Each row comes from the steps of one walk. Every step used is in the known rows, and no mark comes twice. Write the walk behind each row, first mark first.
(in the rows, 128 means zero)
Known rows:
ragi > didiv: [108 122  99 123 119 157 156 100 134 136 124 126 140 173  99 133 117 117
 129 128 142 140 139 149 129 112 130 146 127 124 132 132 124 134]
popovem > dazafe > zupar: [167 105 122 150 108  48 129 130 108 127 153  93 140  79 104 107 105  96
 130 154 127 134 113 136  90  70 115 142 117  93 178 141 100 181]
ragi > dazafe: [136 127 106 124 147 115 133 145 101 105 149 163 110 104 126 136 109 124
 115 134 121 160 123 118 119 151 130 144 149 136 124 156 142 129]
tabos > sufana: [100 125 149 110 144 142 160 126 153 117 131 170 121  99 143 122 155 148
 130 113 121 106 144 142 124 119 139 126 114 129 125 141 119 108]
sufana > dazafe > ragi > didiv > deko > zokud > garig: [116 102 144 112  78 157 155  60 117 147 109 165 162 138 132 151 107 110
 199 166 163  75 133 167 192  90 101 197 158 154 105 138 133  66]
zupar > dazafe > ragi > didiv: [127 137  98 106  86 150 155  88 144 129 131 122 158 175  73 140 110 126
 109 142 168 117 134 157 147  88 167 174 150 138 150 185 114 129]
dazafe > ragi > didiv > deko > zokud > popovem: [ 73  81 116 120  81 186 155 100 147 114 129 114 128 140  88 140 130  98
 179 147 137  79 136 140 150  73 134 172 126 134 123 141 116  99]
tabos > sufana > dazafe > popovem > zokud > deko: [178  70 180  91 179 119 127 149 139 115 108 175 131  76 173 137 109 118
  92 201  96  81 126 177 163 124 148 169 100  99 105 105 163  72]
tabos > sufana > dazafe > popovem > zokud > garig: [177  73 164 131 158 100 113 110 125 123  86 177 117  44 194 145 108 124
 126 184  81 106 135 181 177 123 117 174 123 132 122 141 143  88]
kisen > didiv > deko > zokud > popovem > dazafe: [107  96 112 126 106 137 130 138 114 114 130  94 120  67 125 119 153  85
 191 167 109  57 106 132 127  56 146 146 125 113 112 113  98 117]
dazafe > popovem > zokud > garig: [185  76 121 154 151 115  74 123 112 132  80 140 103  79 175 146 110 106
 138 190  77 138 152 155 171 140 109 150 147 138 117 127 162  97]
zokud > deko: [144 116 139 101 136 145 114 146 139 127 123 148 136 150 135 126 136 121
 127 159 132  94 136 126 143 133 123 131 121 108 102 104 154  86]
kisen > pini: [111 135 125 142 128 119 151 115 119 123 139 127 110 135 114 129 152 140
 134 121 112 148 112 153 123 156 149 134 119 114 144 112 157 111]
ragi > dazafe > sufana: [134 119 101 110 151 113 141 148  67 111 188 142 108  77 152  97 119 136
 105 157 131 168 119 148 107 141 148 153 160 129 132 156 145 126]
zupar > dazafe > popovem > zokud > deko > didiv > ragi: [175 110 128  79 207 170  51 177  97 149 113 108 115 126 146 119 171 134
 112 223 102  82 153 157 130 123 173 149 133  88 125 128 215 128]
garig > zokud: [126 122 109 115 118 142  92  96 133 132 104 138 122 116 155 137 113 141
 130 146  90 114 136 138 134  92 120 117 102 145 123 134 114 113]
didiv > ragi: [123 125 123 116 158 157  99 134 107 127 143 131 139 130 124 123 160 143
 135 115 126 118 131 111 118 132 123 107 125 109 134 147 153 153]
popovem > zokud > deko: [171  88 150 105 143 152  94 146 143 114 103 143 119 125 136 137 124 103
 122 178  90 101 148 130 153 149 126 135 120 119 103  95 180  85]
zupar > dazafe > popovem > zokud > deko: [198  92 130  98 173 124  81 167 117 123  99 131 117 115 157 128 120 107
 101 222  93 104 135 160 159 136 173 156 126 113 116 117 166  94]
ragi > didiv > deko: [ 98 130  94 107 129 205 141 107 111 132 132 127 143 158  96 128 137  93
 170 123 158 136 120 132 147 114 145 155 119 120 113 117 142 112]
garig > zokud > popovem > dazafe > ragi: [143  79 106 153  70 112  95  98 162 103 110  97 138  64  93 152  98 114
 113 152 103  81 130 139 141  26 118 156 110 130 143 175  80 117]
sufana > dazafe: [142 129 166 118 125  94 145 113 121 127 130 138 152 109 140 133 103 129
 110 133 139 109  89 146 141 114 131 161 109 120 133 137 112 135]
zokud > deko > didiv: [133 128 145  94 149 167 105 151 141 152 114 118 121 156 130 123 146 128
 129 187 134  80 157 146 122 121 127 150 135 105 104  89 190  92]
sufana > dazafe > ragi > didiv: [128 118 136 111  80 133 181  69 153 126 136 138 177 151  74 153  75 123
  99 135 175 109 111 164 152  82 132 190 131 126 140 162 120 123]
zupar > dazafe: [145 154 119 106 133 116 112 135 112 132 124 120 130 136 136 117 145 132
 124 142 132 118 120 139 132 121 171 139 128 136 147 163 109 140]
zokud > deko > didiv > ragi: [127 126 138  84 174 192  79 156 120 150 128 121 133 155 125 120 180 145
 134 169 130  71 156 129 115 125 126 126 130  89 109 110 209 118]
garig > zokud > deko > didiv: [133 120 128  82 143 177  78 126 147 155  93 123 116 146 149 133 137 140
 131 203 104  68 165 154 129  92 124 141 112 115  97  95 179  75]
ragi > dazafe > popovem: [155 111  92 133 180  96 130 164  86 118 148 151 109  84 148 135  91 126
  99 172 124 171 116 144 126 138 145 159 153 117 124 148 139 129]
didiv > ragi > dazafe > sufana > tabos: [130  99 100  72 162 157 134 143  74  95 181 152 143  49 147  92 150 169
 124 136 131 172 120 145  95 135 163 123 122 110 141 185 184 130]
didiv > ragi > dazafe > popovem: [152 108  89 126 204 119 108 170  71 121 161 155 117  87 146 130 117 139
 103 162 124 162 115 129 119 143 143 140 150 102 126 164 157 150]

Which walk is each row?
[186  90 109  87 198 161  87 179  99 107 138 170 110  85 146 137 127 112
 104 215  81  99 123 122 137 157 159 134 151  90  93 118 217  91] : kisen > didiv > ragi > dazafe > popovem > zokud > deko
[181 104 135  86 184 145  75 170 118 149  95 104 103 123 152 126 140 117
 108 243 101  88 157 174 137 120 176 171 135 106 117 104 197  98] : zupar > dazafe > popovem > zokud > deko > didiv
[138  96 111  48 179 190 116 159  86 110 169 147 140  72 149  90 167 168
 123 178 139 133 141 157  96 129 164 139 126  92 120 155 231 101] : zokud > deko > didiv > ragi > dazafe > sufana > tabos
[200  95 114 139 154 104  65 129 102 136  78 135 104  87 181 136 122 110
 136 201  79 130 147 166 175 137 141 160 148 145 129 153 149 104] : zupar > dazafe > popovem > zokud > garig
[134 120  99  77 183 184  66 148  97 129 132 162 110 120 143 135 142 152
 125 182  97 102 151 124 111 121 120 134 132 114 103 145 204 112] : garig > zokud > deko > didiv > ragi > dazafe
[149 117 107 123 156  91 116 145  82 111 187 152 123  93 106 110 118 126
 124 138 119 159 106  95  80 135 118 129 131  95 176 181 162 188] : didiv > ragi > dazafe > zupar
[115 146  97  91 101 197 141  97 121 128 140 123 157 161  71 134 131  98
 151 134 178 117 118 138 162  90 178 179 135 131 129 161 136 107] : zupar > dazafe > ragi > didiv > deko
[143 110 122  94 127 157  79 121 147 133  98 156 131 140 158 134 119 133
 129 174  96  80 146 139 149 103 115 122  99 123  98 111 140  72] : garig > zokud > deko
[130  99 120  86 128 148 152 124 108 111 152 125 149  67 153  91 143 154
 131 140 139 152 123 165 108 109 163 124 106 116 141 150 154 112] : dazafe > sufana > tabos
[132 125 101 115 172 139 108 151  85 107 165 166 120 107 124 129 136 139
 119 121 119 151 122 102 112 154 125 129 146 121 127 173 167 152] : didiv > ragi > dazafe
[159 133 104 118 162  92 111 156  95 143 125 112 123 113 155 118 128 130
 106 180 134 130 115 164 136 109 185 153 133 118 145 156 111 140] : zupar > dazafe > popovem
[138 112 182 109 123  59 174 111 137 124 162 162 148  72 134 110 110 131
 114 133 135 102  90 147 103  88 128 161  87  94 180 157 105 155] : tabos > sufana > dazafe > zupar
[174  79 125 139 171 114 107 146 114 119 105 115 105  80 150 142 100 108
 103 184  83 147 134 155 142 136 146 144 129 122 129 114 154 130] : dazafe > popovem > zokud
[134  78  92 138 113 104  87 122 100 116 137  79 115  40 158  96 129 117
 121 175  86 107 125 171 113  39 136 141  99 117 145 150  78 135] : garig > zokud > popovem > dazafe > sufana
[112  59 112  94 112 151 140 132  90 101 145  87 145  23 150  86 160 118
 186 163 127 114 118 174 114  56 165 146  90 110 133 138 123 109] : didiv > deko > zokud > popovem > dazafe > sufana > tabos
[173  90 128  98 180 123  83 163  96 119 162 144 104  97 108 117 124 111
 117 195  90 126 139 112  85 141 119 148 133  84 158 143 226 156] : popovem > zokud > deko > didiv > ragi > dazafe > zupar
[126 119 122  79 168 201  55 134 125 152 112 126 130 146 145 128 169 158
 138 180 103  62 162 136 120 100 119 118 110 102 107 115 199 108] : garig > zokud > deko > didiv > ragi
[100  56  90  90 106 171 163 111  95 106 143  90 155  53 131  90 152 109
 188 163 136 125 127 193 116  44 165 159  93 106 135 142 121 114] : ragi > didiv > deko > zokud > popovem > dazafe > sufana > tabos
[ 79 113 110 100 120 187 167 104 102 142 128 130 136 164 123 131 139 107
 200 151 146 109 138 156 144 107 133 153 138 137 108 101 132 107] : ragi > didiv > deko > zokud
[158  72 118  47 185 191 101 157  85  97 154 143 127  51 150  98 157 152
 120 195 104 139 150 161 104 141 167 143 123  99 123 148 252 100] : popovem > zokud > deko > didiv > ragi > dazafe > sufana > tabos
[137 124 116  84 189 175  90 171  94 125 152 158 114 128 123 124 153 142
 121 169 125 113 146 116 108 147 127 144 150 103 107 143 215 122] : zokud > deko > didiv > ragi > dazafe
[101 126 102 104  96 208 154  93 129 124 141 130 155 155  65 143 118  95
 153 127 180 124 124 131 158  96 145 172 137 126 115 137 146  94] : dazafe > ragi > didiv > deko
[135 106  95 137  79 134 166  87 143 123 128 107 165 136  58 149  91 107
 113 142 165 122 142 162 139  58 128 175 147 122 138 156 106 129] : popovem > dazafe > ragi > didiv
[181  84 105 132 195 144  52 143  80 133 102 150  87  68 168 145 126 123
 136 208  71 139 163 148 143 150 114 161 169 129 116 148 216 115] : deko > didiv > ragi > dazafe > popovem > zokud > garig
[126 104 105  62 171 176 129 146  74 112 174 132 133  53 145  89 163 174
 127 157 137 160 136 160  82 124 166 136 127 107 141 174 212 132] : deko > didiv > ragi > dazafe > sufana > tabos
[179  79 103 128 204 124  88 164  77 104 134 146 100  62 146 142 107 119
  96 181  75 166 129 133 130 157 148 142 143 115 129 149 184 150] : didiv > ragi > dazafe > popovem > zokud
[ 95 119 138 104 126 166 143 125  96 137 131 131 126 130 147 126 147 116
 197 152 134 100 130 137 142 119 132 139 138 141 101  96 137 103] : didiv > deko > zokud
[ 69  85 109 123 109 182 145 115 128 124 120 114 116 144 118 125 145  94
 193 144 118  92 130 142 141  87 133 157 110 127 121 120 112 116] : ragi > didiv > deko > zokud > popovem
[187  99 117 121 170 101  92 151 100 124 103 108 106  90 154 132 114 111
 101 197  86 139 126 166 145 129 183 155 130 128 144 141 142 140] : zupar > dazafe > popovem > zokud
[161  91 136  94 206 181  62 171 108 143 115 110 115 122 141 127 157 128
 117 212  98  89 160 149 127 130 143 139 133  82 112 100 227 121] : dazafe > popovem > zokud > deko > didiv > ragi
[119  70 116 140 110  87 132 139  88 120 155  77 118  57 153  87 141 114
 144 183 109  99 131 179 105  59 134 150 133 117 144 132  83 138] : deko > zokud > popovem > dazafe > sufana
[119 118  95 119  92 180 149  93 118 119 139 108 164 128  60 141 115  80
 154 133 178 120 122 143 155  64 142 180 134 116 118 136 126 108] : popovem > dazafe > ragi > didiv > deko
[149  88 113  97 121 119 145 125  95 109 146 100 160  34 145  91 139 139
 132 150 141 152 120 179 105  77 161 133 104 109 143 150 132 125] : popovem > dazafe > sufana > tabos
[143 119 113  68 130 137 138 129  94 114 151 115 152  74 158  83 158 158
 127 153 144 145 117 174 112 106 199 131 105 124 157 178 138 122] : zupar > dazafe > sufana > tabos
[166  75 172 118 173  96 143 132 125 115 110 155 123  45 169 142  97 122
  92 176  88 115 116 183 146 116 156 171 102 117 132 126 138 120] : tabos > sufana > dazafe > popovem > zokud
[121  74 123 154 103  88 126 134 127 116 112  88 121  81 129 124 132 105
 161 160  98  87 136 152 119  59 116 146 118 123 136 132  75 142] : deko > zokud > popovem > dazafe
[170  92 132 148 126 132  78 104 126 123  80 146 106  96 156 147 123 110
 153 160  75 126 158 135 167 150  96 140 143 152 114 129 162  96] : popovem > zokud > garig
[109  78 114 127 118 124 125 141  72 116 158  76 120  51 151  85 157  95
 172 178 119  98 119 169 121  58 146 158 125 113 128 121  96 124] : didiv > deko > zokud > popovem > dazafe > sufana
[114 117 105 124  85 162 169  83 157 129 135 128 157 166  65 149  95 122
 114 131 165 126 141 149 143  95 132 165 149 132 135 157 127 114] : dazafe > ragi > didiv
